Each row was made from one small tree. The marks that hang from a mark follow it in brackets, in alphabetical order. Every link used is in the known rows. Write each row's tree.
Known rows:
Y(L(G P S) W): [4, -21, -15, 17, 22, -21, -16, -27, 26, 15, -1, -4, 37, -3, -11, 15, -16, -9, -6, 23, 6, -11, -15]
S(L(Y)): [1, 0, -8, 9, -6, -13, -14, -18, 14, -4, -11, -11, 30, 11, 18, 13, -2, -10, 9, 8, -8, -15, 2]
G(P): [3, -9, -3, 6, 3, -8, -7, -6, 16, 3, -1, 1, 0, -4, 0, 18, -7, 0, 3, 8, 1, -12, -5]
W(Y(L(G S))): [5, -15, -12, 12, -3, -15, -14, -32, 18, 12, 6, -18, 32, -16, 7, 12, -1, -18, 0, 9, 5, -2, 0]
S(L(G P)): [4, -19, -11, 12, -1, -13, -15, -41, 19, 9, -10, -6, 27, 4, 7, 9, 4, -9, 2, 12, 1, 0, -8]
W(L(G)): [6, -22, -9, 3, 3, -12, -8, -30, 16, 10, -4, -7, 16, -6, 13, 9, 0, -11, 5, 3, -10, -1, 0]
G(L(S Y(W)) P): [13, 1, -8, 14, 25, -22, -15, -5, 22, 14, 2, 6, 27, -2, 1, 41, -28, -9, -3, 31, 3, -21, -9]
L(G P S Y): [9, -5, -8, 15, 6, -19, -22, -19, 16, 24, -7, -8, 48, 4, -5, 9, -9, -20, -10, 16, 1, -11, -9]
Y(L(G P S)): [3, -17, -13, 18, 10, -17, -16, -27, 21, 17, 1, -11, 38, -5, -3, 5, -6, -9, -6, 16, 1, -10, -11]
L(S Y): [3, 3, -9, 8, -3, -15, -18, 2, 13, 8, -5, -10, 38, 7, 2, 6, -13, -12, -3, 7, -3, -15, 1]
Q(W(L(P Y))): [-2, 1, -3, 10, 10, -16, -11, -42, 16, 13, -11, -14, 37, 4, 9, 7, 11, -23, 2, 10, -16, -17, -14]
Q(W(L(G S) Y)): [6, -11, -11, 6, -5, -18, -17, -50, 15, 19, 1, -15, 35, -20, 14, 12, 10, -32, 3, 4, -1, 5, 3]
L(G): [5, -13, -8, 4, -3, -9, -9, -18, 14, 4, -5, -11, 12, -8, -3, 14, -10, -8, 1, 3, 0, -3, 2]
L(G(P) S Y): [14, -8, -5, 14, 9, -20, -20, -9, 15, 20, -1, 1, 32, -10, 1, 30, -14, -18, -4, 17, 4, -17, -1]
Y(L): [-4, -9, -9, 8, 4, -8, -4, -14, 18, -7, -1, -16, 13, -2, 4, 7, -5, 1, 7, 5, -6, -16, -3]
Y(L W): [-2, -11, -11, 7, 15, -13, -4, -13, 23, -9, -2, -9, 13, -1, -3, 17, -16, 0, 7, 13, -3, -17, -7]
W(L(P S)): [1, -15, -12, 10, 3, -16, -17, -22, 18, 19, -1, -1, 33, 11, 10, -13, 5, -7, -4, 10, -6, -2, -11]
W(L(G P)): [6, -23, -7, 8, 7, -14, -10, -40, 19, 19, -5, -4, 23, 0, 9, 2, 6, -12, -1, 10, -7, 1, -12]
S(L(G(P) Y(W))): [14, -16, -6, 13, 20, -23, -16, -28, 21, 7, -10, 7, 25, -4, 9, 47, -11, -17, 7, 24, 2, -17, -5]
S(L): [-1, -10, -11, 6, -10, -9, -11, -19, 15, -7, -8, -8, 15, 7, 15, 6, 0, -1, 10, 4, -3, -4, 3]
L(Y(W)): [4, 0, -6, 4, 10, -15, -10, -4, 17, -2, -10, -7, 23, 8, -5, 20, -19, -11, 2, 13, -4, -17, -5]

Which tree is each row?
[3, 2, -8, 13, 3, -17, -20, -8, 15, 16, -7, -9, 45, 13, -3, -1, -7, -12, -9, 13, -1, -13, -11]
L(P S Y)
[3, -6, -8, 13, 8, -20, -19, -20, 17, 23, -5, -4, 48, 15, 13, -6, 3, -16, -5, 14, -10, -11, -11]
W(L(P S Y))
[8, -18, -3, 13, 8, -13, -5, -38, 19, 9, 6, -9, 9, -23, 8, 30, 5, -15, 3, 14, 5, -9, -8]
W(Y(L(G(P))))
[9, -25, -13, 11, 18, -23, -19, -32, 24, 25, -3, 6, 37, 4, 0, 7, -7, -15, -5, 19, 1, 0, -13]
Y(W(L(G P S)))
[15, -15, -5, 13, 15, -23, -18, -23, 16, 26, 0, 5, 36, -8, 17, 25, -4, -21, -1, 17, -6, -15, -3]
W(L(G(P) S Y))
[-6, 1, -7, 8, -3, -8, -4, -40, 17, -5, 1, -27, 18, -17, 4, 13, 8, -18, 8, 3, -3, -12, -4]
Q(W(Y(L)))
[3, -4, -10, 7, 7, -18, -15, -16, 19, -6, -13, -3, 30, 12, 10, 23, -10, -11, 9, 15, -4, -15, -2]
S(L(Y(W)))
[16, -11, -7, 13, 21, -24, -21, -8, 20, 18, -4, 7, 33, -7, -7, 40, -23, -19, -4, 24, 8, -18, -5]
L(G(P) S Y(W))
[8, 2, -12, 15, 21, -22, -18, -16, 23, 17, -3, -3, 44, 11, -4, 19, -23, -12, -9, 29, 0, -14, -16]
G(L(P S Y(W)))
[3, -5, -9, 13, 12, -20, -16, -27, 22, 3, -15, -1, 37, 19, 6, 16, -4, -13, 2, 21, -2, -14, -14]
S(L(P Y(W)))
[11, -16, -8, 11, 5, -16, -17, -10, 16, 17, 2, 4, 17, -13, -2, 23, -13, -9, -3, 13, 8, -7, 0]
L(G(P) S)
[2, -12, -9, 10, -6, -16, -15, -36, 17, 22, 3, -5, 35, 8, 15, -13, 16, -17, -5, 9, 0, 9, -13]
W(L(P S) Y)
[8, -19, -10, 16, 15, -17, -14, -17, 20, 14, 7, -1, 22, -18, 3, 27, -10, -7, 0, 17, 5, -17, -3]
Y(L(G(P) S))
[12, -12, -4, 13, 6, -18, -16, -29, 16, 9, -9, 0, 25, -5, 17, 38, -1, -16, 7, 17, -2, -16, -1]
S(L(G(P) Y))
[4, -13, -5, 9, 1, -15, -10, -67, 18, 20, -5, -15, 29, -14, 9, 9, 21, -32, 0, 7, -3, 5, -12]
Q(W(L(G P) Y))
[3, -15, -7, 9, -1, -10, -6, -40, 17, 3, 2, -21, 19, -17, 8, 16, 3, -16, 5, 6, 1, -2, -4]
W(Y(L(G)))
[11, 5, -7, 15, 13, -17, -14, -7, 17, 16, 4, 0, 27, -4, 9, 30, -18, -8, -3, 23, -2, -20, -4]
G(L(S Y) P)
[10, -22, -12, 15, 27, -22, -14, -16, 25, 12, 5, 6, 21, -16, -4, 37, -20, -8, 0, 24, 8, -18, -7]
Y(L(G(P) S) W)
[14, -22, -7, 10, 2, -19, -17, -37, 17, 26, 7, 3, 23, -15, 19, 18, 9, -22, 0, 12, 5, 5, -3]
W(L(G(P) S) Y)
